Each row comes from the steps of one walk. Every step used is in the known rows, and no mark comes twice. Write the walk behind each row, first mark first.
In the rows, 128 means zero.
Known rows
padapus/lilet/betu: [124 150 112 197 105 143 161 151 130 147 125 113 141 112 111  90 124  98
 141 131 120 102 143 160 133 140 140 132 116 118 140 128 109]
modese/voni/fiti/molep/bapi: [162 108 118 147 139 116 123 163 139 144 129 120 161 106 156 118 135 138
 171 104 100  99 108 132 136 126 117 118 111 136 133 121  90]
fiti/molep/bapi/lilet/padapus: [162 140 106 174 147 132 144 154 184 149 124 167 199  87 112  94 115  73
 130 150  89 104 117 108 146 144 156 108 101 110 135 144 137]
voni/fiti/molep/bapi/lilet: [163 113 111 165 137 121 132 163 163 144 115 134 148  92 120  95 135 113
 122 118 114  76 131  89 106 136 157 119 100 125 129 142 135]
lilet/padapus/mano: [149 160 108 159 110 140 147 129 135 182 115 138 156 106 124 118 110 156
 125 192 112 156 101 139 162 132 132 120 131 110 150 108 152]
tira/mano/padapus/lilet/modese/voni/fiti: [144  96 116 130  84 135 172 124 103 132 128 108 101 162 142  96 123 196
  96 116 110  74 167 137  74 127 165 154 118 107 120  92  84]
betu/lilet/zama/ledi: [148 172 102 169 146 141 119 137 130 124  88 117 122  94  84 107 104 146
  71 100 110 122 104 168 112 144  89 134 118 109 144 103 152]
modese/lilet/padapus/mano/tira/fofad: [131 198 121 141 148 175 144  96 145 167  96 159 180 106  82  87 117 143
  68 178 158 139 125 115 141 138 124 144 118 107 136 136 118]
bapi/lilet/faku: [101 142 111 166 153 162 141 157 142 143 125 144 132  98  99 102 125  91
  72 166 112 107 124 138 117 145 140 132 118 118 147 122 129]
voni/fiti/molep/bapi: [179 110 110 159 129 110 128 161 149 140 109 138 139  98 142 109 133 122
 177 113 112  99 116 112 131 128 122 121  96 131 132 133 141]
betu/lilet/modese/voni/fiti/molep: [144 128 118 119 124 146 122 167 129 151 120  85 128  92 158 127 132 235
 112  89 140  68 132 118 101 131 100 131 114 130 127 102  69]
zama/lilet/padapus/mano/tira/fofad: [134 220 115 150 137 180 155 100 162 178  88 154 193 116  88  97 122 148
  81 179 161 143 128 101 159 142 137 143 116 102 142 131 105]
modese/voni/fiti: [129 123 122 144 113 129 128 147 101 149 133  87 134 113 149 127 139 186
 113 115 115 106 125 144 130 128 116 142 125 133 134 105  85]
zama/lilet/betu/fofad: [118 176 112 191 127 154 129 133 133 171 106 122 131 105  88 108 105 112
 133 138 131 129 137 136 154 130 175 134  96 113 135 107 108]
voni/fiti/molep/bapi/lilet/faku: [134 112 106 181 167 133 131 173 163 137 112 167 138  89 111  93 136  83
 118 127 115  96 120 106 104 136 150 122  94 137 133 140 133]
lilet/padapus/mano/tira/fofad/betu: [137 197 115 176 138 152 167  90 128 179  77 166 178  98  64  96 114 142
 117 204 149 160 127 131 162 136 110 133 117 131 135 115 108]
fiti/molep/bapi/lilet/padapus/mano/tira: [164 194 102 175 148 146 151 151 192 164 105 183 206  90 100  79 119 102
 116 180 129 127 116 100 134 146 145 108 109 109 152 152 148]
molep/bapi: [182 123 114 155 128 115 131 146 140 140 121 127 142 100 116 105 116  91
 145 130  74 114 112 144 143 134 109 121 103 112 156 136 152]
ledi/zama/lilet: [114 159 125 159 100 144 138 155 143 154 107 109 156 118  70 119 146 125
  85 137 114  97 118 120 128 157 136 144 119 108 144 115 127]
betu/lilet/padapus/mano/tira/fofad: [132 207 113 134 129 173 134  86 149 168  96 157 174  86 104 106 123 165
  78 166 162 139 131 114 130 145  82 134 121 103 137 126 107]
fiti/molep: [146 137 115 138 121 145 140 163 155 146 123 126 153 105 150 122 131 119
 174 155 123  97 115 133 149 137 119 118 125 113 139 111 128]
fiti/voni: [126 121 119 139 144 118 132 159 118 145 124  97 154 110 145 131 127 136
 148 145 101 104 121 158 139 136 104 133 128 142 134 120 146]
ledi/zama/lilet/betu: [ 96 171 124 228 116 137 144 157 129 166 104 114 156 129  61 115 140 131
 102 151 115 106 128 135 132 152 153 140 111 127 138 115 110]
bapi/molep: [143 140  99 159 104 150 128 137 113 153 114 134 136  95 139 120 122 124
 108 158 124  91  88 135 152 135 103 117 131 116 144 119 129]
fofad/betu/lilet/modese/voni/fiti: [136 129 123 157 127 129 136 154  91 159 107  69 110  87  88 115 113 237
  66  98 125  88 149 139 111 131  87 148 106 146 128  98  68]
tira/mano: [125 140 115 155 108 132 137 124 116 129 122 127 126 106 126 117 114 136
 122 193 107  98 146 139 132 128 134 136 137 110 126  94 138]
voni/fiti/molep/bapi/lilet/padapus: [158 126 108 189 133 120 140 153 174 147 115 162 176  90 119  96 128 114
 117 126 110 102 124  87 128 137 165 123  91 128 120 147 136]
lilet/zama: [164 151  93 167 136 130 131 138 125 132 116 126 135 108 121 106 100 137
 121 145  95 116  99 154 126 147 136 131 120 113 144  96 125]
fofad/betu/lilet: [123 148 120 166 123 138 134 146 120 148 113 109 132  72  68 116 110 135
  82 135 119 108 147 148 140 145  81 133 114 121 136 118 110]
zama/lilet/modese/voni/fiti/molep/bapi: [179 128 116 146 151 132 133 182 149 157 111  97 154 118 137 103 121 182
 130  82 108  77 121 102 130 127 150 133  93 127 140 122  84]
lilet/padapus/mano/tira/fofad: [147 197 111 146 128 163 154  86 140 172  92 162 178 110 111 103 123 149
 118 191 152 153 115 122 145 137 114 133 124 113 141 117 119]
padapus/lilet/modese/voni/fiti: [158 119 119 123  93 140 159 156 111 147 124  70 121 118 141  95 132 196
 112  72 124  76 136 138  98 134 135 148 110 126 139 106  81]

Write each row's walk
[136 170 102 198 156 131 136 141 118 133  71 120 123  82  35 100  92 139
  66 114 108 126 114 179 127 143  85 137 115 124 136 100 139]
fofad/betu/lilet/zama/ledi
[192 109 110 160 139 121 142 168 159 153 100 122 129  95 118  86 122 155
 121 109 116  66 130  82  87 134 166 124  86 132 137 132 146]
voni/fiti/molep/bapi/lilet/modese
[149 207 109 166 109 151 156 134 142 167 107 150 172 108 114 103 122 156
 110 189 145 157 113 131 155 140 111 133 117 113 155 126 148]
lilet/padapus/mano/tira
[113 128 111 204  96 136 176 118 119 134 128 154 119 158 114  92 116 100
 127 172 106 102 176 159 107 131 171 136 123 100 121 110 110]
tira/mano/padapus/lilet/betu
[163 147 116 128 115 148 129 149 131 150 117  91 109  88 115 111 111 186
  85 117 117  87 133 131 111 138  89 135 105 111 149 111 130]
betu/lilet/modese
[126 219 118 179 152 171 170 101 143 185  73 158 192 104  41  89 110 139
  76 193 163 152 141 109 175 141 136 146 113 118 134 124  91]
zama/lilet/padapus/mano/tira/fofad/betu
[116 225 118 182  99 155 157 141 157 175  89 148 191 121  54 103 142 156
  69 175 148 137 109 109 141 162 136 145 118 111 151 132 138]
ledi/zama/lilet/padapus/mano/tira
[160 125 122 156 130 120 134 179 150 159  99  98 163 120  99 109 148 178
 129  84 105  69 102  99 107 145 148 135  98 138 136 113  87]
ledi/zama/lilet/modese/voni/fiti/molep/bapi
[131 152 109 185 118 138 130 121 115 164 111 128 113  98 113 115 108 113
 172 152 121 142 123 158 143 127 150 120 104 126 133  98 120]
lilet/betu/fofad
[137 127 107 168  90 147 162 114 135 159 122 146 110 139 111  90 116  74
 163 118 117 131 142 166 114 136 171 124  92  96 136 116 112]
mano/padapus/lilet/betu/fofad
[146 164 111 172 162 145 131 150 130 125  87 125 126 114  65  90 101 124
  62 111 104 120 101 172 122 138 130 146 114 106 141 113 160]
modese/lilet/zama/ledi
[168 137  98 164 118 143 175 130 145 122  93 139 119 158  95  80 113  89
 100  90  95 124 104 182  99 149 140 138 111  86 149 113 153]
mano/padapus/lilet/zama/ledi
[141 123 118 138 132 146 143 172 138 160 120  88 139 109 151 109 132 208
 103 112 134  66 136 104  92 132 162 128 118 133 132 100  79]
bapi/lilet/modese/voni/fiti/molep
[158 161  97 162 122 144 158 141 142 119  85 122 135 114  86  78 114 101
 108  91 107 115 100 177 116 146 128 139 120 103 147 107 154]
padapus/lilet/zama/ledi
[178 120 112 130 167 138 139 172 157 155 130 109 165  99 130  93 112 134
 130 124  82  63 113 121 112 139 147 106 112 118 153 117  97]
fiti/molep/bapi/lilet/modese/voni
[123 156 114 158 143 151 140  85 125 190  88 150 161  68  60 112 100 155
  89 183 126 147 128 125 153 135  98 121 126 119 123 100  98]
tira/fofad/betu/lilet/padapus/mano
[105 216 124 189 130 158 172 100 141 186  62 160 199 111   4  94 134 142
  73 194 157 141 119 102 150 156 133 146 116 128 132 113  99]
ledi/zama/lilet/padapus/mano/tira/fofad/betu
[173 138 111 122  93 149 166 156 136 143 116  95 124 110 119  86 119 137
 127 108 116  83 130 140 114 142 129 137 108 107 154 114 134]
padapus/lilet/modese
[152 145 118 157 128 137 145 151 116 156  99  93 111  77  69 108  98 179
  82 131 118  94 151 140 125 139  87 137 102 127 141 107 118]
fofad/betu/lilet/modese
[170 125  91 148 110 141 168 130 143 127 127 144 127 150 119  83 107  96
 110 109  92 112 115 161  98 157 156 134 110  85 146 113 114]
mano/padapus/lilet/zama
[134 117 112 136  80 143 172 115 136 120 132 147 122 149 121  93 122  96
 110 160 105  90 160 147 104 139 154 141 128  81 128 108 127]
tira/mano/padapus/lilet
[117 130 105 175  88 143 162  90 121 141 118 164 103 139 106  90 108  84
 155 162 117 120 167 158 107 127 191 132 111  95 115  94 113]
tira/mano/padapus/lilet/betu/fofad
[201  81 110 121 117 126 169 159 151 142 127 121 131 153 154  86 133 143
 160  65  95  78 123 133  88 132 146 126  86 112 143 128  86]
mano/padapus/lilet/modese/voni/fiti/molep/bapi
[119 200 117 169 135 159 150  95 137 141  92 158 180  75  56  99 117 132
  71 142 155 130 154 126 148 148  69 150  99 126 121 136  78]
mano/tira/fofad/betu/lilet/padapus
[131 126 108 190 156 123 116 140 134 165 120 137 145  87 122  98 119 115
 160 107 114 107 131 124 110 121 187 108  99 142 117 118  72]
modese/voni/fiti/molep/bapi/lilet/betu/fofad
[149 195 115 146 115 150 145 140 132 163 107 125 143 112 115 105 127 154
 114 179 149 131 122 139 132 139 105 130 127 111 164 122 148]
padapus/mano/tira
[144 124 121 147 123 139 143 156 111 159 124  71 121 111 126 107 126 217
  62 111 118  75 142 115  88 133 157 143 115 132 139 104  88]
bapi/lilet/modese/voni/fiti
[154 188 116 140 148 165 150 103 120 177  67 119 126  80  54  90 105 199
  78 165 166 110 148 118 107 136  78 134 111 128 145 105 103]
padapus/mano/tira/fofad/betu/lilet/modese
